What can hang from each mark:
bora: mebu
nesad: kalek kikip telofur
nubar: mebu
pemo: kikip nubar
kikip: nesad
goro: tifak
mebu: bora nubar
telofur: nesad tifak
kalek: nesad tifak
tifak: kalek kikip telofur

Every row comes from one small tree of marks. The marks that hang from a mark follow it in brackets, in alphabetical order. Every link used is in the known rows. Which tree was each row made from?
Known rows:
goro(tifak(kikip telofur(nesad))): [-0.32, -0.75, 1.26, -0.24, -0.21, -0.31, -4.42, 0.58, -4.35, 2.84, -3.71, 1.42, 2.79, -1.33, 1.83, -4.35, -1.60, -1.11, -1.96, -4.04, -2.68, -0.63, 1.61]
goro(tifak(kikip)): [0.29, -0.18, 0.63, -0.20, 1.48, -1.27, -1.30, -0.21, -0.93, 2.60, -1.89, 1.33, 1.12, -0.38, 1.81, -1.82, -0.13, -1.18, -0.05, -0.65, -1.44, -1.77, 0.08]
telofur(nesad(kalek(tifak))): [0.62, 0.97, -0.67, -0.33, -0.30, -1.34, -2.25, 0.40, -3.82, 2.95, 1.39, -0.47, -3.37, -1.76, 1.45, 1.29, -0.14, 2.33, -0.13, -0.64, -1.80, 4.56, -0.35]
nubar(mebu): [0.31, -0.02, 0.19, -0.42, -0.26, -0.05, -1.05, -1.57, -0.60, -1.18, 0.69, 1.44, -0.36, -1.17, 0.86, 0.09, -0.75, 0.06, -0.51, 1.65, -3.66, 0.57, 0.49]
pemo(kikip(nesad(telofur(tifak(kalek)))) nubar(mebu(bora))): [1.62, 1.13, 6.50, 1.13, -1.52, 1.22, -4.20, -0.06, -0.98, 0.63, 3.67, 6.17, -2.09, -0.57, 0.07, 0.28, -1.51, 1.17, 1.90, 2.22, -6.48, 2.06, 1.71]
goro(tifak): [0.21, -0.88, -0.32, 0.05, 1.14, -0.97, -1.19, -0.62, 0.09, 0.75, -1.16, -0.25, 1.43, 0.61, 1.50, -0.90, 0.83, -1.10, -0.65, 0.45, -0.50, -1.12, -1.50]
goro(tifak(telofur)): [0.13, 0.01, 0.23, 0.34, 0.15, -0.62, -3.11, -0.25, -1.02, -0.04, -3.34, -0.03, 2.84, 1.02, 2.41, -3.24, -0.69, -1.19, -1.63, -1.68, -1.02, -1.48, 0.25]
tifak(kalek): [0.22, 1.07, 0.38, 0.61, -2.13, -0.38, -0.04, 0.51, 0.01, -0.30, -0.65, 0.10, -0.62, 0.94, 0.37, -0.08, -0.50, 0.12, -0.64, 0.05, -0.81, 0.77, 1.07]
nesad(kalek telofur(tifak)): [1.19, -0.68, -0.75, 0.99, -1.06, -1.85, -3.10, -0.09, 1.35, 2.67, 0.65, -0.79, -3.41, -1.58, 0.45, -1.44, -0.89, 0.45, 3.31, 0.02, -0.31, -2.00, 0.24]
kalek(tifak(kikip(nesad) telofur)): [-0.27, 2.15, 1.35, 0.20, 1.21, -0.82, -3.25, 0.17, -5.02, 1.73, -2.51, 1.95, -0.60, -2.30, 3.71, -1.15, -2.69, 1.72, -0.36, -1.56, -3.80, 3.16, 0.57]
pemo(kikip(nesad(kalek telofur(tifak))) nubar(mebu(bora))): [2.33, 1.29, 5.61, 1.48, 0.51, 0.74, -5.11, -0.16, -1.70, 1.57, 4.83, 5.96, -4.45, -1.34, 0.35, 0.69, -1.56, 2.13, 3.52, 0.98, -5.60, 3.52, 1.43]
mebu(bora nubar): [-1.23, 0.47, 2.76, 0.86, -0.36, 2.12, 2.92, 0.07, -1.86, -1.16, 1.98, 0.60, 1.22, 0.08, -2.26, 2.35, -0.88, -0.10, 0.06, -1.64, -0.64, 0.99, -0.74]
nesad(kikip): [0.78, -0.59, 3.18, -0.09, -0.46, -0.90, -0.90, 0.03, 0.11, -0.58, 0.57, -0.02, -2.50, 1.26, 0.64, -0.22, -0.35, 1.05, 0.61, -0.07, -0.06, -2.31, 0.19]
kalek(nesad tifak): [0.23, 2.35, -0.81, -1.11, 1.11, -1.17, -0.10, -1.04, 1.53, 2.59, 0.10, 0.13, -1.66, -0.77, 2.96, 1.56, 1.17, 1.36, 0.17, 3.41, 0.12, 3.33, -1.80]
telofur(tifak(kalek)): [-0.03, -0.06, 0.12, -0.20, -2.76, 0.40, -0.94, 0.51, 1.99, 0.53, -1.22, -0.43, -0.59, -1.37, 0.18, -0.52, -0.83, -1.58, 0.74, -0.59, -1.47, -1.94, 0.92]
nesad(kalek(tifak) kikip telofur): [2.54, 1.16, 2.42, 0.87, -0.53, -4.52, -3.25, -0.49, -0.93, 2.56, 2.09, -0.33, -6.71, 1.20, 3.25, 0.29, -0.83, 4.28, 2.54, 2.47, -0.89, -0.70, -0.46]
telofur(nesad(kikip)): [0.41, -2.07, 3.22, -0.49, -1.13, -0.32, -2.02, 0.35, -2.30, 0.49, 1.04, -0.19, -2.11, -0.07, -0.38, -0.47, -0.24, 1.24, -0.15, -1.49, -0.69, -0.83, 0.08]
tifak(kikip(nesad)): [-0.39, 0.00, 1.00, 0.62, 1.84, -0.03, -1.29, 0.21, -3.36, 1.18, -0.65, 1.84, -1.15, -2.01, 0.90, -0.07, -1.35, 0.74, 0.77, -1.47, -2.20, 2.71, -0.11]
pemo(kikip(nesad(kalek))): [1.04, 0.29, 3.20, 1.73, 1.67, 0.01, -2.40, -0.13, -2.73, 1.74, 1.75, 3.18, -4.24, 1.16, 0.42, 0.82, -0.23, 1.97, 1.42, -1.83, -1.10, 6.12, -0.51]
bora(mebu): [0.92, 0.05, 1.45, 0.00, 3.46, 0.88, -1.64, 0.19, -0.33, -1.18, 0.80, -0.83, 0.58, -0.79, 0.01, -0.15, -0.27, 1.41, -1.07, 0.99, -1.03, 1.22, 1.27]
pemo(nubar): [1.54, 2.37, 1.58, -0.21, 0.32, 0.86, -0.83, 3.19, 0.60, -0.27, 0.72, 1.09, 0.31, 0.33, -0.77, -0.43, -0.51, 0.37, 0.14, -0.46, -0.10, -0.01, 2.20]
telofur(nesad): [-0.37, -1.47, 0.13, -0.40, -0.63, 0.63, -1.19, 0.38, -2.39, 0.94, 0.44, -0.20, 0.40, -1.31, -0.98, -0.29, 0.08, 0.15, -0.81, -1.36, -0.68, 1.55, -0.08]
kalek(tifak): [0.24, 1.17, -0.22, -0.82, 0.47, -1.02, -0.11, -0.38, -0.72, 1.35, 0.25, -0.08, -0.77, -0.79, 1.88, 1.23, 0.13, 1.00, -0.19, 1.98, -1.12, 0.91, -1.01]

Write each row's tree:
[2.89, 0.81, 4.52, 1.56, 1.17, -0.10, -5.52, 2.64, 0.00, 3.46, 2.47, 3.67, -4.30, -0.21, -0.46, -1.37, -1.10, 1.71, 3.95, -1.12, -1.67, 1.79, 0.90] => pemo(kikip(nesad(kalek telofur(tifak))) nubar)
[-0.69, -1.86, 0.79, -1.25, -0.92, 1.14, -2.24, 0.88, -1.59, 3.81, -0.97, 0.95, 0.03, -4.55, -0.96, -1.69, -1.16, -1.69, 1.00, -3.22, -2.29, -1.88, 1.31] => telofur(nesad tifak(kikip))
[-0.20, 1.31, 1.92, 0.40, -3.55, 0.30, -3.17, 1.65, -4.48, 1.63, -3.17, 1.60, 0.76, -0.85, 0.57, -3.46, -2.89, 0.22, -1.98, -4.44, -2.92, 1.28, 4.18] => tifak(kalek kikip telofur(nesad))
[-0.14, 0.03, 1.15, 1.00, 1.94, -0.64, -4.39, 0.01, -4.22, 1.21, -3.91, 1.83, 1.71, -1.08, 3.39, -3.35, -2.01, -0.40, -0.81, -3.09, -3.21, 1.20, 0.24] => goro(tifak(kikip(nesad) telofur))
[0.78, 0.42, 2.75, -0.54, -2.47, -0.58, -1.88, -0.16, 4.35, 1.25, -0.66, -0.09, -3.98, -0.15, 1.83, -0.45, -0.25, -0.37, 1.72, 0.75, -0.23, -1.84, 0.33] => telofur(tifak(kalek(nesad(kikip))))
[1.41, -1.37, 3.31, 0.54, -3.47, -2.23, -3.09, 0.12, 2.26, 1.27, -0.01, -0.58, -3.55, 0.51, 0.91, -1.95, -1.26, 0.50, 2.50, 1.08, -1.25, -5.86, 0.66] => nesad(kikip telofur(tifak(kalek)))
[1.24, -1.26, 2.49, -0.40, -0.72, -1.92, -3.16, -1.09, 4.42, 2.73, 0.48, -0.30, -3.83, -0.57, 1.53, -1.64, 0.10, 0.67, 3.52, 2.59, 0.80, -4.14, -1.17] => kalek(nesad(kikip telofur(tifak)))
[0.26, 3.80, 1.32, 0.53, -2.34, -0.41, -1.93, 0.56, 0.13, 1.99, -3.67, 2.15, -0.57, 0.42, 2.62, -2.90, -2.07, 0.37, -0.76, -1.62, -1.02, 2.18, 3.59] => tifak(kalek(nesad) kikip telofur)
[2.59, 2.37, 5.85, 2.12, 1.04, -0.12, -4.28, -0.27, -3.61, 0.70, 5.45, 6.40, -4.47, 0.86, 0.59, 1.32, -1.20, 3.93, 2.11, 1.70, -4.93, 6.33, 1.54] => pemo(kikip(nesad(kalek telofur)) nubar(mebu(bora)))
[0.10, -3.13, 2.98, -1.25, -1.71, 0.45, -2.94, 0.48, -0.33, 1.33, 0.38, -0.70, -2.10, -2.40, -0.64, -1.13, -0.56, -0.60, 1.11, -2.20, -1.36, -3.62, -0.14] => telofur(nesad(kikip) tifak)
[1.31, -0.89, 2.65, 0.37, -1.30, -1.17, -3.00, 0.73, -2.97, 0.99, 1.73, -0.39, -5.11, 0.12, 0.28, -0.13, -0.69, 2.32, 0.78, -2.67, -0.66, 1.44, 0.88] => telofur(nesad(kalek kikip))
[0.01, 0.66, 1.08, -0.24, -2.41, 0.11, -1.06, 0.96, 0.91, 2.44, -1.98, 1.22, -0.95, -2.21, 0.43, -1.49, -1.81, -1.77, 1.16, -1.71, -2.40, -2.63, 2.60] => telofur(tifak(kalek kikip))
[0.32, 0.53, 0.01, 0.84, -1.85, 0.14, -4.04, 1.11, -4.20, 0.82, -1.11, -0.24, -1.29, -0.70, 0.49, -2.23, -1.87, 1.20, -0.95, -4.59, -1.12, 3.40, 2.42] => tifak(telofur(nesad(kalek)))
[0.47, -0.07, 4.20, 0.44, -4.31, -0.31, -3.98, 1.19, -3.39, -0.68, -1.66, 0.07, -1.36, 1.27, 0.95, -2.80, -2.27, 1.33, -1.86, -3.42, -2.08, -0.30, 2.80] => tifak(kalek telofur(nesad(kikip)))
[1.01, -1.99, 2.39, -0.30, -1.89, -0.38, -3.89, 0.79, -1.12, 1.96, 1.10, -0.81, -4.98, -2.18, -0.01, -0.75, -1.01, 0.45, 1.99, -3.41, -1.35, -1.37, 0.87] => telofur(nesad(kalek kikip) tifak)
[1.69, 1.03, 2.58, -0.36, 0.36, -3.74, -2.29, -1.48, 1.93, 3.20, 1.33, 0.07, -4.73, 1.06, 3.71, 0.13, 0.70, 3.55, 1.95, 5.11, 0.42, -0.53, -2.09] => kalek(nesad(kikip telofur) tifak)
[1.18, -0.24, -0.56, 2.56, 1.03, -2.35, -3.46, -0.30, -2.85, 1.19, 1.48, -0.09, -4.16, -0.48, 1.45, -0.05, -1.03, 3.05, 2.16, 0.30, -0.98, 4.06, -1.23] => kikip(nesad(kalek telofur))
[0.68, 1.16, 0.57, 1.86, 1.76, -1.54, -5.34, 0.29, -5.00, 1.82, -3.22, 1.67, -1.25, -0.86, 4.07, -2.99, -2.59, 0.67, 0.08, -4.23, -3.29, 3.35, 1.08] => goro(tifak(kikip(nesad(kalek)) telofur))
[-0.32, 0.63, 0.32, -0.87, -1.27, -0.08, -3.17, 0.33, -4.16, 1.64, -1.40, -0.20, 1.01, -1.64, 1.81, -1.35, -1.23, 1.15, -1.94, -1.46, -2.32, 2.07, 0.50] => kalek(tifak(telofur(nesad)))
[1.59, -0.41, 3.18, 2.53, 1.38, -1.67, -3.75, -0.60, -2.55, 3.02, 2.30, 3.01, -4.70, 1.71, 0.58, -0.44, -0.39, 3.13, 2.41, -0.02, -0.80, 4.65, -1.06] => pemo(kikip(nesad(kalek telofur)))
[-0.60, -1.06, 0.70, -0.02, 1.18, 0.79, -2.17, 0.33, -1.40, 2.11, -1.28, 1.44, -1.10, -4.33, 0.73, -0.69, -1.72, -1.04, 2.13, -2.20, -2.82, -0.15, -0.15] => telofur(tifak(kikip(nesad)))
[1.25, -2.42, 2.94, -0.09, -1.31, -1.93, -3.03, -0.40, 2.33, 1.56, 0.56, -0.60, -2.89, -0.57, 0.53, -1.91, -0.78, 0.37, 3.10, 1.09, -0.27, -6.60, -0.40] => nesad(kikip telofur(tifak))
[0.10, 3.24, -0.20, -0.77, 0.07, -0.76, -1.96, -0.77, 0.46, 1.75, -1.94, 0.40, -0.38, -0.32, 3.85, -0.82, -0.35, 1.29, -0.78, 1.39, -0.48, 2.97, -0.02] => kalek(nesad tifak(telofur))
[0.24, -1.37, -0.78, -0.22, -1.39, 0.54, -3.09, 0.76, -1.30, 2.48, 0.40, -0.90, -2.54, -3.41, -0.66, -0.44, -0.61, -0.61, 1.40, -3.16, -1.32, 1.02, 0.63] => telofur(nesad(kalek) tifak)
[0.69, 0.00, 1.10, 0.52, -2.77, -1.59, -2.28, 0.61, 1.01, 3.58, -1.43, 1.02, -1.40, -1.75, 0.55, -2.58, -1.95, -0.63, 2.28, 0.16, -2.09, -4.14, 1.95] => nesad(telofur(tifak(kalek kikip)))
[2.40, 2.18, 5.46, -0.77, 0.41, 1.25, -2.28, 1.23, 0.28, 0.32, 2.32, 5.70, -0.43, 1.38, -0.78, -0.70, -0.54, 0.48, -0.13, 0.93, -3.63, 1.03, 2.82] => pemo(kikip nubar(mebu))
[1.05, 4.01, 0.72, 0.42, -0.45, -1.85, -3.07, 0.69, -3.40, 2.98, -2.09, 1.55, -2.76, -0.97, 3.66, -1.51, -2.64, 1.95, 0.25, -2.41, -2.52, 2.07, 3.11] => nesad(kalek(tifak(kikip telofur)))
